Known rows, with every step that occurs
petu-nopep: -.13	-.34	.12	.07	-.22	-.06	-.12	.14	.02	-.16	-.01	.08	.11	-.26	.05	.12	-.04	.26	.06	-.08	-.10	.11	-.02	.08	-.10
denu-pizedoz: -.10	-.35	.04	-.06	-.06	-.24	-.09	.01	.00	-.09	.15	-.09	.13	-.26	.01	.00	.00	.23	.03	.03	-.02	.03	-.04	.22	-.14
vosig-bagup: -.18	-.36	.13	-.09	.00	.02	-.04	.15	.09	-.13	.09	-.17	.25	-.14	.03	.16	.25	.20	.11	-.08	.03	.02	.09	.17	.00
vosig-denu-nopep-bipa-pizedoz-kozut: -.10	-.28	.24	-.20	.01	-.08	-.24	.25	.42	-.07	-.28	.13	-.03	-.41	.21	.24	.40	-.03	-.40	.12	-.03	.15	.12	.09	-.10
bipa-pizedoz-denu: -.14	-.44	.08	.10	-.07	-.18	-.09	.04	.00	-.07	.13	.00	-.06	-.30	.13	-.01	.14	.46	-.10	-.12	.06	.23	.21	.26	-.07
denu-pizedoz-kozut-vosig-nopep-lale: -.05	-.41	-.24	-.19	-.15	-.38	-.02	-.07	.13	.13	-.06	-.13	.33	-.24	.33	.32	.07	.01	-.06	.08	.19	-.14	-.39	.18	.01
zigo-vosig-bagup: -.14	-.52	.10	-.05	.13	.08	-.10	.03	.11	-.13	.17	-.21	.15	-.22	-.09	.10	.23	.19	.08	-.13	.18	.20	-.02	.15	.08
petu-nopep-bipa-pizedoz: -.02	-.27	.05	-.01	.08	-.13	-.20	.31	.06	-.13	-.08	.17	-.06	-.33	.25	.14	-.10	.24	-.21	-.13	-.12	.13	.06	.11	-.22
bipa-pizedoz-kozut-vosig: -.12	-.45	.05	-.09	.03	-.02	-.04	.07	.14	.01	.15	-.06	.06	-.26	.17	.03	.23	.06	-.23	-.15	.23	.19	-.11	.21	-.02
bipa-pizedoz-denu-nopep: -.28	-.36	.30	.17	-.17	-.18	-.14	.08	.15	-.04	.09	.09	-.05	-.31	.05	-.01	.12	.39	-.27	-.09	.00	.24	.16	.30	-.12
denu-nopep-bipa: -.18	-.25	.13	-.01	-.01	-.15	-.19	.19	.21	-.08	-.09	-.05	.10	-.32	-.02	.18	.02	.19	-.21	-.03	-.18	.01	.04	.20	-.16
bipa-pizedoz-denu-nopep-vosig: -.31	-.34	.37	.30	.05	-.17	-.18	-.01	.12	-.09	.05	.08	-.09	-.35	.15	-.10	.19	.22	-.13	-.15	-.07	.36	.12	.41	-.20
pizedoz-kozut-vosig-denu-nopep: -.21	-.33	.25	-.03	-.37	.03	-.19	.14	.42	-.02	-.05	.06	.25	-.27	.05	.21	.44	-.04	-.13	.20	-.05	.19	-.18	.17	.01
vosig-bipa-pizedoz: .03	-.29	.19	-.22	.23	-.07	-.12	.08	.15	-.14	.11	.01	-.01	-.29	.13	.01	.04	.27	-.18	-.22	.19	.16	.08	.18	-.12
kozut-vosig-bipa-pizedoz-denu: -.03	-.29	.10	.07	-.05	-.11	-.24	.03	.15	.02	.31	.07	.10	-.25	.18	.05	.20	.40	-.13	-.17	.01	.33	-.11	.34	-.06
petu-nopep-bipa-vosig-denu-pizedoz: .05	-.24	-.01	-.10	-.11	-.33	-.41	.31	.24	-.02	.11	.14	.27	-.22	.27	.33	.20	.11	-.03	.22	-.48	.09	.10	.15	-.19
zigo-vosig-bipa: .04	-.45	.09	-.12	.19	-.02	-.21	-.10	.16	-.14	.15	-.12	.06	-.37	-.14	.06	.11	.27	-.02	-.19	.20	.27	-.10	.13	.01
zigo-vosig: -.08	-.56	.00	.00	.08	-.05	-.08	-.06	.06	-.13	.13	-.16	.02	-.33	-.15	.01	.05	.26	.02	-.13	.22	.22	-.01	.17	.03
bipa-vosig-nopep-denu: -.04	-.55	-.20	-.21	.16	-.44	-.01	.10	.14	.02	.23	-.07	.35	-.27	.09	.31	-.04	.18	-.07	-.14	.00	-.17	.25	.22	.12
nopep-denu-pizedoz-kozut: -.10	-.45	-.05	-.19	.03	-.32	-.16	.04	.06	-.06	.04	-.12	.23	-.46	-.07	.21	.13	.08	-.05	.04	-.09	-.07	-.16	.12	.05
zigo-vosig-nopep: -.03	-.62	-.09	-.10	.08	-.15	.01	-.18	.08	-.09	.08	-.04	.02	-.35	.01	.10	.00	.17	-.02	-.14	.36	.15	.03	.11	.08
kozut-vosig-nopep-lale: -.03	-.39	-.26	-.06	-.17	-.28	.08	.06	.11	.04	-.04	-.12	.31	-.15	.29	.29	-.14	.22	.05	-.02	.22	-.14	-.21	.26	.01
zigo-vosig-denu: .00	-.51	.04	-.06	-.08	.01	-.14	.03	.19	-.18	.03	-.05	.04	-.33	-.06	.09	.23	.20	.09	.10	.17	.28	.05	.14	.05
bipa-vosig: -.13	-.46	.01	-.08	.07	-.20	-.06	.09	.11	-.01	.28	-.21	.24	-.14	.03	.09	.15	.27	-.04	-.15	-.02	.01	.27	.26	-.03
zigo-vosig-denu-pizedoz-kozut: -.01	-.54	.05	-.19	-.07	-.10	-.24	-.10	.22	-.09	.01	-.06	.05	-.42	-.01	.13	.45	-.01	-.02	.21	.13	.29	-.13	.06	.06
petu-nopep-bipa: -.05	-.27	-.02	.03	-.08	-.12	-.24	.24	.05	-.14	-.13	.05	.10	-.33	.10	.24	-.04	.25	-.03	-.04	-.28	.07	-.03	.07	-.18
pizedoz-denu-nopep: -.31	-.37	.24	.21	-.33	-.16	-.18	.01	.14	-.05	.03	-.01	.11	-.31	-.09	.10	.19	.40	-.08	.00	-.16	.17	.08	.25	-.07
vosig-nopep: -.07	-.46	-.07	-.13	-.05	-.22	.07	-.05	.06	-.09	-.01	-.03	.12	-.27	.12	.13	.01	.19	.01	-.07	.20	-.03	.14	.13	-.01

Rows
-.03	-.40	.08	-.13	-.11	.01	-.08	.16	.29	-.04	.04	.07	.09	-.27	.27	.11	.42	.00	-.15	.07	.17	.25	-.06	.17	.01 -> bipa-pizedoz-kozut-vosig-denu
-.07	-.37	-.07	-.09	.02	-.36	-.12	.13	.00	-.11	.16	-.08	.23	-.37	-.07	.14	-.15	.23	.03	.04	-.14	-.07	-.10	.23	-.03 -> nopep-denu-pizedoz
-.23	-.22	.40	.21	.00	-.12	-.35	-.12	.22	-.11	.01	.02	.11	-.38	.01	.06	.33	.23	.02	-.12	-.25	.33	-.05	.33	-.17 -> pizedoz-denu-nopep-vosig-bipa
-.21	-.41	.08	-.09	-.07	.10	-.10	.09	.20	.01	.15	-.19	.36	-.15	.09	.22	.48	-.01	.03	-.07	.04	.09	-.20	.16	.08 -> pizedoz-kozut-vosig-bagup
-.13	-.25	.11	-.06	-.24	-.02	-.29	.23	.44	.01	-.17	.04	.24	-.33	.12	.35	.45	-.09	-.21	.21	-.23	.15	-.18	.16	-.04 -> pizedoz-kozut-vosig-denu-nopep-bipa
-.02	-.29	.07	-.21	-.02	-.13	-.27	-.09	.20	.03	.21	-.07	.28	-.30	.08	.14	.31	.02	-.09	-.02	-.02	.15	-.43	.17	-.07 -> denu-pizedoz-kozut-vosig-bipa
-.10	-.42	-.12	-.10	-.05	-.28	-.18	.07	.10	.03	.21	-.10	.35	-.38	-.02	.21	.10	.02	-.05	.04	-.14	.00	-.39	.22	.05 -> nopep-denu-pizedoz-kozut-vosig
.01	-.35	-.26	-.09	.01	-.22	-.06	.09	.14	.02	.04	-.01	.22	-.25	.24	.28	.00	.11	-.07	-.05	-.02	-.01	-.10	.21	-.07 -> kozut-vosig-nopep-bipa
-.18	-.35	.27	-.06	-.17	-.16	-.17	.22	.41	-.03	.14	.01	.26	-.15	.05	.19	.29	.13	-.12	.11	-.14	.08	.30	.26	-.05 -> bipa-vosig-denu-nopep
-.28	-.31	.12	.19	-.36	-.28	-.15	.10	.14	.00	-.17	-.15	.20	-.28	.03	.25	.05	.48	-.05	.06	-.11	-.01	-.03	.30	-.05 -> pizedoz-denu-nopep-lale
-.01	-.41	-.14	-.03	.09	-.35	-.11	.02	.07	.00	-.05	.09	-.06	-.38	.33	.21	.13	.35	-.23	-.10	.03	.11	.23	.19	-.09 -> vosig-nopep-bipa-pizedoz-denu
-.10	-.21	.16	-.07	-.16	-.11	-.24	.28	.35	-.14	-.21	.06	.13	-.33	.06	.27	.20	.13	-.14	.20	-.24	.08	.11	.16	-.13 -> vosig-denu-nopep-bipa
-.37	-.29	.46	.25	.11	-.05	-.21	.07	.18	-.09	.10	.04	.05	-.24	.20	-.01	.38	.14	-.06	-.16	-.10	.34	.12	.40	-.16 -> bipa-pizedoz-denu-nopep-vosig-bagup
-.07	-.21	.23	-.11	.01	-.11	-.21	.35	.36	-.13	-.16	.16	-.02	-.33	.22	.16	.13	.11	-.31	.11	-.08	.13	.19	.21	-.17 -> vosig-denu-nopep-bipa-pizedoz
.02	-.47	.04	-.08	-.08	-.14	-.21	-.03	.15	-.15	.13	.00	.06	-.33	-.02	.04	.17	.14	.05	.20	.08	.29	-.07	.17	-.02 -> zigo-vosig-denu-pizedoz
.04	-.33	-.09	-.18	.06	-.22	-.23	.28	.29	-.03	.05	-.10	.25	-.19	.17	.31	.35	.20	-.04	.11	-.25	.02	.33	.22	-.06 -> nopep-bipa-vosig-denu
-.05	-.40	-.01	-.22	.26	-.12	-.13	.14	.14	-.05	-.13	-.09	-.06	-.39	.19	.15	.26	.09	-.32	-.13	.09	.08	.11	.09	-.09 -> nopep-bipa-pizedoz-kozut
-.19	-.32	.09	-.05	.12	-.25	-.23	.22	.29	.04	.13	-.13	.23	-.20	.02	.22	.11	.18	-.28	-.09	-.27	-.03	.22	.28	-.14 -> denu-nopep-bipa-vosig
-.06	-.43	.06	-.26	-.07	-.27	-.22	.04	.28	.03	.16	-.09	.26	-.22	.15	.20	.55	.00	-.06	.20	-.10	.06	.15	.15	.00 -> bipa-vosig-denu-pizedoz-kozut
-.19	-.36	.08	-.13	-.07	-.04	-.17	.03	.16	.05	.24	-.15	.37	-.15	.12	.18	.43	-.06	.01	.03	-.04	.09	-.33	.19	.01 -> denu-pizedoz-kozut-vosig-bagup
-.18	-.31	.14	-.05	.08	-.07	-.21	.20	.32	.06	.01	.03	.07	-.33	.18	.16	.20	-.02	-.47	-.10	-.03	.16	-.17	.23	-.12 -> denu-nopep-bipa-pizedoz-kozut-vosig
.07	-.45	.16	-.17	.35	-.02	-.19	-.03	.17	-.13	.20	-.02	-.10	-.37	.01	-.03	.03	.25	-.20	-.28	.35	.33	-.03	.17	-.04 -> zigo-vosig-bipa-pizedoz
.06	-.35	-.20	-.13	.17	-.23	-.02	.15	.15	.02	.09	.09	.06	-.25	.39	.17	-.07	.10	-.26	-.15	.14	.06	-.03	.25	-.11 -> kozut-vosig-nopep-bipa-pizedoz
-.11	-.37	-.04	.00	-.22	-.25	-.27	.16	.08	.00	.14	.12	.34	-.40	.05	.28	.03	-.01	-.04	.05	-.30	.07	-.50	.13	.01 -> petu-nopep-denu-pizedoz-kozut-vosig
-.17	-.29	.29	-.01	-.30	-.05	-.12	.19	.32	-.15	-.10	.08	.14	-.26	.01	.14	.19	.14	-.04	.18	-.05	.11	.11	.17	-.08 -> vosig-denu-nopep
-.05	-.58	-.17	-.34	.19	-.54	-.12	-.03	.17	.11	.22	-.07	.36	-.36	.13	.34	.18	-.03	-.16	-.03	-.03	-.16	.07	.14	.12 -> bipa-vosig-nopep-denu-pizedoz-kozut
-.09	-.46	-.12	-.17	-.12	-.27	-.05	-.17	.12	.08	.14	.00	.24	-.28	.21	.17	.20	-.07	-.08	.04	.13	.04	-.28	.15	.00 -> denu-pizedoz-kozut-vosig-nopep
.04	-.38	-.13	-.22	.26	-.27	-.01	.11	.11	-.06	-.07	.06	-.05	-.32	.34	.17	-.06	.15	-.27	-.15	.19	.00	.20	.14	-.12 -> vosig-nopep-bipa-pizedoz
-.02	-.50	-.21	-.24	.18	-.59	-.09	.04	.11	.05	.34	-.02	.36	-.28	.13	.26	-.09	.12	-.08	-.04	-.08	-.18	.13	.25	.04 -> bipa-vosig-nopep-denu-pizedoz
